Each row was made from one small tree. The marks that hang from a mark follow it in brackets, in alphabetical order. Every link used is in the known rows. Write each row's tree.
In the rows, 128 means zero.
Known rows:
S{X}: [106 137 118 120 158 127 126 144 133 129 126 125 137 127 125 127 127 149
 130 128 134 118 131 131 129 129 134]
J{P{E}}: [110 130 124 119  97 124 122 107 151 152 116 123 126 130 139 139 121 133
 115 147 140  94 123 132 123 126  94]
Y{R{J} S}: [141 131 135 111 149 134 136 140 117 119 162 151 111 127 134 136 100 130
 147 127 118 111 134 129 136 113 130]
Y{R S{X}}: [112 140 121  94 191 132 122 143 131 126 134 146 143 129 133 131 128 145
 125 124 122 111 132 135 140 113 156]
P{E{R} J{F}}: [ 99 129 118 110  86 128 123 153 133 137 126 116 134 129 134 143  86 107
 140 116 147  98 126 130 121 133 156]
X{F S}: [124 129 129 125 149 136 123 135 121 120 125 126 125 128 131 102 149 154
 121 144 131  63 104 126 125 136 131]
X{S}: [ 96 130 130 125 155 133 126 129 124 122 125 127 123 125 130 109 138 127
 124 133 136  85 118 128 124 134 114]
S{X{F{J{P{E}}}}}: [111 136 117 113 116 127 109 148 160 168 117 116 120 132 131 124 120 178
 116 156 140  53 115 131 123 118 137]
N{Y{R{J{P}} S}}: [129 147 147  92 134 132 135 126 130 112 145 149 114 117 146 142 102 124
 107 132 132  73 125 136 128 105 122]
R{E}: [124 121 116 134 128 131 134 116 121 144 121 127 133 133 131 121 126 119
 112 130 142  90 120 130 126 127 100]
F{J{P}}: [128 132 136 123 106 127 113 136 151 146 116 123 107 119 133 129 114 122
 124 133 130  78 124 132 127 115 141]
R{E Y}: [128 128 123 141 123 131 142 112 123 149 124 130 144 131 131 115 130 126
  89 132 122  45 117 133 119 124  97]
F{J}: [124 126 130 133 130 129 119 145 134 143 130 127 110 128 121 122 121 122
 128 128 128 118 134 127 127 117 142]
X{F{J{P{E}}} S}: [104 128 129 119 121 132 110 130 151 160 115 119 107 131 135 106 132 156
 108 163 144  21 103 129 121 122 114]
N{J{F P}}: [129 130 138  99 127 128 129 155 132 135 104 115 121 120 169 136 116 115
 147 123 131  76 105 136 128 135 154]
F{J{P{E}}}: [105 127 127 123  92 124 113 123 157 167 118 120 110 130 133 133 116 127
 115 147 139  85 128 131 125 114 110]
X{F{J{P}} S}: [124 133 137 119 126 135 108 143 142 139 113 122 104 119 135 103 136 148
 119 149 134  13  99 130 122 123 145]
S{X{F{J}}}: [131 135 120 123 143 132 116 171 137 143 129 122 121 130 121 113 124 172
 128 138 127  86 121 128 127 120 171]
R{J{F} Y{S}}: [147 132 141 116 135 134 153 156 123 132 154 130 123 129 149 124 115 135
 114 123  98  69 119 128 112 116 160]
N{J{F} Y{R}}: [110 136 141  89 144 132 129 159 102 114 130 132 134 128 159 128 110 104
 121 117 133 104 117 140 137 123 164]
E{P R{Y}}: [111 157 141 127 130 130 128 126 129 125 138 137 140 112 133 142 146 126
 112 124 126  74 124 133 119 132 184]
Y{S}: [135 130 129 111 167 131 135 126 135 128 123 135 133 129 130 131 147 130
 114 120 117 133 126 126 128 120 135]
J{P}: [132 135 132 119 109 127 121 118 144 132 114 125 127 120 141 137 124 126
 125 133 133  86 120 132 127 126 127]
R{E J{F} Y}: [139 124 127 138  95 133 152 146 108 145 149 121 123 133 147 116  96 124
 110 132 126  24 113 131 108 122 125]
X{F}: [159 128 128 126 120 131 126 134 127 127 129 127 133 129 129 120 135 156
 125 138 123 106 114 126 128 130 145]
Y{R S}: [134 132 131 102 164 133 124 125 125 123 138 147 136 131 132 132 132 124
 122 124 114 118 129 134 140 113 146]
E{P R{J{F} Y}}: [123 152 144 125  98 132 138 161 117 119 163 127 118 113 146 142 111 124
 135 124 129  55 121 131 108 132 205]
X{F{J{P{E}}}}: [135 128 126 122  88 128 111 130 156 165 120 120 114 132 132 125 125 156
 112 157 136  62 112 129 125 117 130]
E{R{J Y{S{X}}}}: [113 156 126 108 142 131 144 157 133 132 154 141 128 119 135 139 113 160
 127 126 111  46 133 128 118 124 163]

Which tree is each row?
[122 125 128 116  68 125 134 141 138 148 141 113 107 130 155 140  89 132
 135 147 145  76 117 130 114 125 120] | R{J{F P{E}}}
[115 134 145 120 170 133 130 164 127 107 121 117 132 115 134 140 102 101
 145  99 148 136 120 132 117 129 169] | E{P{J{F}}}
[109 144 145 100 138 127 134 135 135 125 102 128 122 114 155 135 126 117
 114 128 141  89 117 135 128 130 109] | N{J{P} Y}
[143 135 134 123 126 134 153 117 139 148 130 137 121 121 150 129 110 130
  99 136 118   4 112 132 112 115  87] | R{E J{P} Y{S}}
[125 133 136 123  61 127 142 136 140 154 144 117 114 130 158 133  91 139
 113 148 121  28 115 132 109 122 116] | R{J{F P{E}} Y}
[111 133 130 125 162 135 122 116 112 126 137 141 137 125 135 134 122 108
 119 128 154  96 121 137 132 120 129] | Y{R{E{P}}}
[108 133 109  99 191 136 127 132 122 140 128 144 149 135 133 125 125 135
 107 125 137  73 123 137 136 111 129] | Y{R{E} S{X}}
[124 134 140 140 130 135 152 147 109 135 152 123 124 125 150 125 112 117
 110 127 139  44 112 132 103 124 141] | R{E{P} J{F} Y}
[133 141 125 113 127 130 107 161 153 148 114 120 120 121 132 121 122 172
 126 143 131  46 111 133 127 118 167] | S{X{F{J{P}}}}
[ 96 148 126  93 195 130 138 139 134 120 120 133 148 127 126 127 148 144
  82 121 131 125 129 132 121 115 141] | N{Y{S{X}}}
[106 141 116 113  67 124 114 107 149 153 119 126 128 125 142 151 117 130
 120 146 146  69 123 132 124 132 135] | J{P{E{R}}}
[116 139 126 101 178 133 134 158 126 121 160 147 121 126 133 133  97 150
 149 128 124 104 137 131 137 113 136] | Y{R{J} S{X}}
[102 136 121  89  84 125 121 145 139 154 108 115 122 126 171 150 107 116
 141 134 145  58 111 135 127 140 165] | N{J{F P{E{R}}}}
[132 147 130 107 131 133 134 123 135 133 130 143 146 122 134 135 145 133
  99 123 101  63 124 130 123 123 170] | E{R{Y{S}}}
[137 142 129 109  49 129 123 154 132 129 143 120 103 114 157 148  89 122
 152 130 141  42 115 131 115 130 186] | E{R{J{F P}}}
[114 145 145  85 183 129 141 133 141 125  97 135 127 116 158 138 145 119
 101 121 130  96 115 136 127 123 114] | N{J{P} Y{S}}
[106 145 137 111 138 133 121 167 126 108 127 121 135 110 134 149 102  95
 151  96 152 110 120 132 117 134 205] | E{P{J{F}} R}
[102 137 126 114  83 130 131 151 136 144 129 121 146 128 135 140  89 113
 119 116 124  54 121 132 115 130 156] | P{E{R{Y}} J{F}}
[106 117 124 118 117 129 131 152 134 139 121 112 134 135 132 133  89 111
 135 117 142 124 125 129 119 127 121] | P{E J{F}}
[136 143 132 124  62 131 139 161 116 131 160 126 119 121 147 133  94 129
 133 127 115  36 121 129 113 129 188] | E{R{J{F} Y}}
[113 131 130 118  84 127 124 120 138 142 154 137 105 128 145 146  76 135
 147 153 142  74 131 133 133 119  87] | Y{R{J{P{E}}}}
[139 142 129 110 179 135 129 163 145 150 128 132 136 130 124 109 146 181
  95 133  95  45 117 130 123 110 176] | R{Y{S{X{F{J}}}}}
[140 119 123 105 135 139 140 147 102 135 157 139 121 136 151 127  94 111
 127 124 135  62 118 133 125 110 143] | Y{R{E J{F}} S}
[101 128 130 110 123 124 131 125 145 153 106 123 121 128 156 141 112 127
 140 141 140  96 121 132 132 137  84] | N{J{P{E}}}
[106 126 127  98 114 126 129 143 140 154 106 112 123 133 169 139 113 121
 135 137 139  82 111 134 126 135 125] | N{J{F P{E}}}
[119 136 136 133  72 125 142 117 148 154 145 128 114 125 143 136  96 147
 117 153 122  41 124 129 114 124  76] | R{J{P{E}} Y}
[146 143 147 117 126 131 147 129 147 133 138 138 115 116 147 135 115 143
 114 134 103  40 119 129 117 115 112] | R{J{P} Y{S}}
[115 151 125  99 104 127 128 102 158 159 116 138 143 124 146 149 135 138
  86 142 113  30 118 134 119 121 140] | J{P{E{R{Y{S}}}}}
[116 125 122 108  82 126 122 123 144 151 115 111 129 134 154 136 117 125
 109 141 138  83 112 134 119 124 138] | J{F P{E}}
[104 139 142  99 157 131 130 143 109 113 129 143 130 124 147 130 113 110
 126 125 134 115 129 137 143 125 123] | N{J Y{R}}
[105 146 129 121  60 126 114 120 159 173 123 128 120 124 135 138 111 130
  98 148 123  13 125 134 119 118 146] | F{J{P{E{R{Y}}}}}
[113 140 144  90 122 128 134 152 127 124 101 116 126 118 170 132 120 109
 111 122 139  75 107 139 122 129 152] | N{J{F P} Y}
[137 124 124 123  82 131 138 142 124 145 132 115 106 125 158 131  88 116
 130 136 150  33 108 133 111 122 126] | R{E J{F P}}
[ 95 141 123 101  93 124 122 128 146 153 110 127 123 122 158 152 111 124
 146 140 147  70 120 132 134 142 122] | N{J{P{E{R}}}}
